Known rows, with every step that occurs
gati, datam, mugotef, rivoli, zuzu, lusosof: [-48.8  33.1 -31.7  20.3   3.6  18.9  25.8  26.4  44.7  25.3   2.1  23.8
  26.5   5.2 -15.1 -36.9  -4.2 -32.0  46.8   9.5]
gati, datam, mugotef: [-58.9  16.4 -23.5  -7.6  -6.6   3.5  -7.4  -1.9  39.3  37.2 -14.9  21.5
  26.3  53.2  18.1 -42.0   9.0 -20.2  43.8  11.2]
gati, datam, mugotef, lusosof, zuzu: [-54.9  19.6 -43.9  13.6 -12.2  -2.4 -33.1 -21.4  39.5  27.6 -25.9  43.2
  28.2  19.7  66.1 -41.9  -1.0 -12.8  56.4  44.2]
mugotef, lusosof, zuzu, rivoli: [-35.6  -4.5 -24.8  28.7 -22.7   2.7   5.9 -13.6  19.4  20.8  -5.2  30.6
  13.9 -57.3  58.9 -28.2 -27.7  -1.5  53.5  19.3]
datam, mugotef, lusosof, rivoli, zuzu: [-35.8   4.5 -30.2 -19.9 -35.8 -22.8  16.4 -15.5  42.7   2.8 -14.7  31.4
  46.5   4.7  -8.6 -45.3  -1.9 -38.2  56.0  50.7]
datam, mugotef: [-46.3   2.9 -14.4  -4.3 -14.2 -12.4  19.8 -13.5  33.3  29.5   2.7  18.1
  38.9  15.1  18.3 -41.3   3.6 -18.4  48.2  -0.8]
datam, mugotef, lusosof: [-50.4   0.7 -31.7 -14.3 -33.5  -6.1   2.3  -1.5  38.9  21.4  -6.1  22.2
  45.1  13.3  38.9 -39.0  -1.3 -21.2  61.1  27.1]
zuzu, mugotef: [-47.0 -11.0   7.8  23.7   4.4  10.0   8.7   5.0  34.5  11.1  12.7  26.8
   4.5  31.2 -14.4 -34.2  24.2 -13.6  37.1 -31.0]
gati, datam: [-48.3   4.4 -15.8 -11.5  -8.0   1.4  -9.6   4.6  32.5  37.3  -5.8  27.0
   3.7  42.1  12.0 -34.9  13.6 -19.7  37.3  -3.3]
lusosof, zuzu: [-29.0  -4.9  -7.5  17.2   4.7 -26.1   9.7 -43.3  21.6  28.6   6.5  42.8
  11.4 -24.0  43.0 -35.4   2.3  -7.1  42.0  -7.1]
rivoli, mugotef, lusosof, zuzu: [-28.1   6.6 -32.3 -32.4  -4.3  -8.2  -8.0 -44.2  28.9  20.9   0.7  49.3
  15.2   0.4  74.9 -37.3   6.3 -30.7  52.7  46.0]
zuzu, rivoli, lusosof, mugotef: [-20.3  -6.6 -33.2 -25.1 -10.3  23.1  43.3 -52.8  17.8  14.0   1.7  12.7
 -17.3 -61.9  18.4 -24.3 -22.9 -21.8  47.4  22.4]
gati, datam, mugotef, rivoli, lusosof, zuzu: [-31.0  28.1 -51.9  49.9  29.1  11.6  14.3 -19.6  29.4  34.3  -0.6  38.2
  18.4  -7.9  30.3 -35.1 -10.9 -15.7  54.2  26.4]
zuzu, lusosof, rivoli, mugotef, datam: [-35.5  17.4 -36.6 -50.0 -26.0   0.1  24.1 -20.6  46.8 -11.0  26.2  25.7
  17.8 -19.4  40.8 -53.7   0.2 -48.7  37.3  12.7]
datam, mugotef, rivoli, lusosof: [-26.2   8.7 -40.7  23.7   7.3   7.9  50.7   0.5  28.9  29.0  20.3  17.1
  36.4 -17.0   1.0 -32.1 -13.8 -24.3  59.7  11.7]
rivoli, lusosof, zuzu: [-12.1  -6.0 -23.7  17.7  13.4  -4.9  29.1 -40.4  13.2  24.8  10.2  35.9
   2.5 -25.6  46.4 -25.5  11.0 -13.3  52.9 -11.8]
rivoli, zuzu: [-24.0  -0.9   1.0 -14.3 -10.7 -13.6  26.7 -11.7  27.9  26.2  -0.4  21.1
  17.4  18.8 -26.1 -30.7  13.8 -34.2  45.3  -2.8]
zuzu, lusosof, rivoli: [-39.9 -14.2 -18.6  -7.1 -20.7  -9.1  34.1  -4.8  33.2   2.5  25.7  35.9
   9.6 -50.2  36.9 -41.1   5.3 -15.1  35.0 -28.5]
datam, mugotef, rivoli, zuzu: [-30.0  20.2 -15.3  22.3  -0.2 -14.6  39.6  -2.6  37.0  30.5   4.9  20.5
  46.3   1.7 -43.0 -38.2 -13.7 -34.4  49.9  28.8]
rivoli, mugotef, datam: [-31.4  22.7 -23.3 -48.7 -19.8  -4.9   6.1 -22.4  40.9  17.1  11.2  14.3
  25.7  36.2  16.2 -46.1   4.7 -51.6  43.3  29.7]

Rows
[-46.9   9.1 -35.1  36.7 -20.6   5.2   9.4 -19.1  26.1  20.0 -12.8  24.2
  36.6 -47.5  63.9 -36.3 -34.0  -2.7  60.7  34.0]	datam, mugotef, lusosof, zuzu, rivoli
[-40.2  -5.4 -23.7 -38.1 -20.1  -5.8  20.6 -45.3  35.2   7.8  17.9  33.8
 -11.6 -63.6  46.1 -37.5  -0.8 -17.8  36.9   0.7]	zuzu, lusosof, mugotef
[-32.7  17.7   8.3  21.0 -13.9   7.3   5.5   2.1  48.3  -7.0   1.4  12.1
  17.4  45.1 -66.8 -39.9  17.8 -41.7  42.6  -2.1]	rivoli, zuzu, mugotef, datam
[-16.2  -8.5 -31.8 -46.7  -5.8  -2.0  29.0 -61.0  24.7  14.3   7.9  27.4
 -13.3 -32.8  22.5 -29.4   3.2 -29.4  47.6  24.5]	rivoli, lusosof, mugotef
[-37.2  20.3 -21.9  26.2  -0.8   3.4  51.8  13.4  40.2  17.7  19.1  20.1
  38.3 -35.2 -11.7 -35.7  -9.7 -28.7  51.6  -0.4]	datam, mugotef, rivoli, zuzu, lusosof
[-40.3  -4.5   8.1  47.7  24.2  -2.7  -1.5 -27.9  30.4   9.4   8.0  45.3
  -0.4   5.6  13.4 -35.5  17.6  -1.9  36.8 -22.0]	lusosof, zuzu, mugotef
[-58.9  22.1 -44.4  34.5 -16.2  20.6 -20.7  -6.3  31.4  28.7 -29.2  28.3
  22.9  -8.5  63.6 -36.6 -26.7  -5.3  56.1  43.4]	gati, datam, mugotef, lusosof, zuzu, rivoli
[-46.6  17.7 -40.2 -22.1 -33.3  -7.4 -11.0  -3.8  48.1  10.4 -31.5  34.4
  33.0  44.6  -9.9 -46.0   3.4 -41.2  52.2  60.6]	gati, datam, mugotef, lusosof, rivoli, zuzu
[-60.0   9.9 -49.5 -16.3 -34.6  -6.6 -19.1  -2.0  48.2  14.0 -21.0  37.2
  32.5  29.0  28.9 -49.6  -1.4 -25.2  48.4  49.9]	gati, datam, mugotef, lusosof, rivoli
[-31.4  12.7   3.1  19.3 -19.0  -8.8  10.1 -11.1  51.7 -21.4   2.9  23.2
  16.4  25.2 -72.5 -49.8  12.2 -44.0  34.7  10.7]	lusosof, rivoli, zuzu, mugotef, datam
[-36.8   2.0  -4.4  84.4  35.5  -5.2   9.5 -14.5  33.8  12.2  23.4  50.1
   6.3 -24.8  -9.7 -36.7  -3.4  -3.0  36.6  -5.9]	lusosof, zuzu, mugotef, rivoli
[-28.0   3.1 -13.3 -43.9 -14.8  -5.4  30.6 -50.0  35.4   3.8   7.1  31.3
 -10.8 -44.8   6.5 -33.6   6.5 -35.3  39.1  12.1]	rivoli, zuzu, lusosof, mugotef
[-34.8   1.8 -33.8  -6.9  -8.0  -8.7  33.1 -30.5  40.6   9.7  32.8  39.3
  -4.9 -89.7  20.0 -37.3 -21.4 -18.5  36.4  17.4]	zuzu, lusosof, mugotef, rivoli
[-43.7  12.4 -25.1  26.1   0.6 -16.6  30.7   0.4  37.5  32.7  17.4  23.8
  44.5 -13.5  -1.6 -42.1 -18.9 -18.5  47.7  15.7]	datam, mugotef, rivoli
[-26.5  -4.2 -17.3  51.4  26.1  30.2  38.3  22.6  30.6   9.2  30.2  26.7
   2.1  -3.9 -31.6 -25.2   6.5 -19.5  47.6 -18.7]	zuzu, mugotef, rivoli, lusosof
[-35.9  -1.1 -28.2 -55.5  -2.3   1.7  33.2 -18.0  33.1   3.7  25.7  36.7
   6.0 -21.8  51.3 -44.2  12.3 -36.1  33.3  -3.3]	zuzu, lusosof, rivoli, mugotef
[-34.9  -2.4  15.3  18.2   7.9  11.3  15.6  -0.2  35.4   7.4   2.1  25.0
   6.4  44.7 -52.7 -30.6  29.7 -29.4  38.7 -15.9]	rivoli, zuzu, mugotef
[-30.9  -1.6 -22.0 -57.1  -2.3 -16.0  22.0 -35.8  30.8  17.1  12.4  38.3
  12.9  15.5  18.2 -47.5   9.8 -40.9  33.2  24.7]	lusosof, rivoli, mugotef
[-32.6  -8.4   9.3  17.4   4.4  -5.0  20.4 -10.0  38.4  -7.6   3.1  36.0
   5.1  23.4 -60.7 -40.3  23.5 -31.2  31.7  -6.2]	lusosof, rivoli, zuzu, mugotef
